Each row was made from one small tree. The marks that hang from a mark follow it in brackets, in the order of their numbers. Every link used is in the known rows. Write each row's tree.
In the rows, zero is written as 128.
Known rows
Q717{Q885{Q267 Q901 Q947} Q918}: [121 185 127 109 194 148 142 111 131  89  66 134 176 141 147 130 107 178
 138  65 187]
Q885{Q267 Q717{Q918} Q947}: [142 177 103 157 146 132 116 109 141  93  98 116 171 130 143 127  96 155
 124  85 164]
Q717{Q918}: [136 130 116 130 157 135 130 145 148 124 101 127 137 113 148 122 131 115
 134 118 127]
Q573{Q267 Q885}: [134 137  91 136 107 127 125 150 131 118 166 127 125 127  79 139 124 134
 150 117 116]
Q885{Q267 Q717 Q901}: [144 162 131 127 132 125 115 107 124 110 139 161 174 169 102 135  79 166
 110  72 175]
Q885{Q717{Q918} Q901 Q947{Q600}}: [138 191 132 172 162 103 109 109 179  74  82 201 163 153 140  85 119 173
 154  75 185]
Q328{Q885}: [130 142 128 121 118 138 121 119 144 130 105 120 131 130 129 125 154  98
 130 129 137]
Q885{Q267 Q717{Q918} Q901 Q947}: [144 183 120 143 157 122 117 111 133  79  96 150 182 148 123 120  71 179
 129  52 201]
Q328{Q885 Q918}: [130 120 115 113 114 141  86 142 122 138  87 131 129 126 141 119 173 103
 144 128 120]
Q918{Q885{Q267}}: [121 155 129 121 116 159 155 119 111 155 120 118 144 128 108 139 112 138
 135 104 155]
Q573{Q267}: [141 139 110 131 125 155 132 143 121 132 154 123 158 130  95 134 110 141
 143 129 117]
Q885{Q901}: [130 134 147 113 143 120 128 127 126 116 131 164 134 146 109 121 106 154
 135  99 165]
Q918{Q885{Q267 Q901 Q947{Q600}}}: [116 195 167 128 140 145 156  94 130 113  80 182 161 155 101 110  96 184
 166  73 204]
Q885{Q267 Q901 Q947{Q600}}: [134 192 167 117 166 123 134  88 146  93  77 181 172 166 106 121  83 173
 146  74 179]
Q573{Q267 Q885{Q947}}: [126 160  94 147 102 126 130 136 124  94 154 111 118 122  78 128 113 164
 165 112 142]
Q717{Q918{Q885{Q947{Q600}}}}: [116 180 136 165 143 145 150 125 166 118  58 160 137 113 148  89 156 149
 179 110 162]
Q918{Q885{Q901 Q947}}: [105 165 145 140 110 130 154 122  99 110 112 148 119 128 105 107 110 195
 168  88 209]
Q885{Q717 Q901}: [132 145 128 148 117 109 110 121 133 107 147 172 148 159 113 116 106 165
 123  91 169]
Q573{Q885}: [124 126 108 133 110 106 123 135 142 116 143 131  96 125 113 133 140 119
 138 114 126]
Q918{Q885{Q267 Q947}}: [115 175 131 136 111 155 155 112  97 127 104 107 137 122 112 131 103 170
 149  99 181]

Which tree is each row?
[125 168 128 142 108 144 137 114 113 131 140 159 165 158  98 125  89 174
 128  68 197] : Q918{Q885{Q267 Q717 Q901}}
[107 187 154 133 168 124 131  98 154  92  71 176 151 161 141 101 151 181
 155 101 170] : Q717{Q885{Q901 Q947{Q600}}}
[128 185 146 169 130  96 108  95 160  79 105 194 157 168 120  93 114 185
 146  87 181] : Q885{Q717 Q901 Q947{Q600}}
[116 191 146 136 200 132 135 112 173  86  47 179 160 146 162  95 156 167
 161  88 169] : Q717{Q885{Q901 Q947{Q600}} Q918}
[113 165 134 140 139 141 153 135 125 106  86 150 128 114 126  99 114 180
 175  81 214] : Q717{Q918{Q885{Q901 Q947}}}
[112 183 141 108 167 142 142  98 108  97  92 129 164 158 123 134 106 185
 133  75 188] : Q717{Q885{Q267 Q901 Q947}}
[138 199 148 149 142 113 115  82 150  83  94 189 182 178 111 112  86 185
 133  68 189] : Q885{Q267 Q717 Q901 Q947{Q600}}
[128 165 130  96 199 154 139 124 143 117  80 142 178 146 142 137 116 150
 124  74 161] : Q717{Q885{Q267 Q901} Q918}
[112 172 125 125 181 132 137 125 137  88  73 140 145 132 155 109 135 177
 151  88 185] : Q717{Q885{Q901 Q947} Q918}
[123 165 109 154  97 149 136 115 117 142 138 126 156 141 116 134 114 149
 122 101 161] : Q918{Q885{Q267 Q717}}
[123 166 113 126 116 113 130 107 121  92 119 111 118 127 104 142 100 149
 137  88 159] : Q573{Q885{Q267 Q947}}
[121 171 132 134 124 150 119 122 117 131  58 152 154 134 128 113 140 167
 174 100 152] : Q328{Q918{Q885{Q267 Q947{Q600}}}}
[145 144  96 129 108 138  71 122 124 132  97 126 167 150 134 131 148 115
 121  98 132] : Q328{Q885{Q267 Q717} Q918}
[133 185 147 129 151 130 133  89 145 106  76 146 169 150 123 125 107 148
 138 106 146] : Q885{Q267 Q947{Q600}}
[122 182 139 126 154 154 159 123 115 110  80 143 154 126 118 119  82 180
 162  60 219] : Q717{Q918{Q885{Q267 Q901 Q947}}}
[138 192 131 136 115 123 108  87 133  88 102 144 173 164 106 124  94 163
 127  64 209] : Q328{Q885{Q267 Q717 Q901 Q947}}
[103 169 136 122 151 125 134 111 117  94  97 136 137 146 134 114 135 188
 142  95 183] : Q717{Q885{Q901 Q947}}
[134 181 116 188 146 115 108 109 185  88  79 165 161 137 158  93 143 147
 148 107 151] : Q885{Q717{Q918} Q947{Q600}}
[125 199 130 130 196 152 139  99 171  98  36 134 185 138 169 120 148 144
 144 101 139] : Q717{Q885{Q267 Q947{Q600}} Q918}
[114 181 148 123 122 148 159 109  94 117 104 138 145 139  97 126  76 192
 154  67 216] : Q918{Q885{Q267 Q901 Q947}}
[117 203 157 114 178 140 138  83 146  89  63 169 179 173 128 120 123 181
 140  81 175] : Q717{Q885{Q267 Q901 Q947{Q600}}}
[110 176 126 171  88 120 133 117 110 103 131 160 130 142 108  98 112 204
 154  83 220] : Q918{Q885{Q717 Q901 Q947}}
[145 150  59 173 113 127 112 156 165 104 168 135 149 125 105 126 128 133
 147 101 120] : Q573{Q267 Q885{Q717{Q918}}}
[118 190 129 153 101 137 139 101 105 105 127 150 161 152  97 118  80 205
 142  58 226] : Q918{Q885{Q267 Q717 Q901 Q947}}
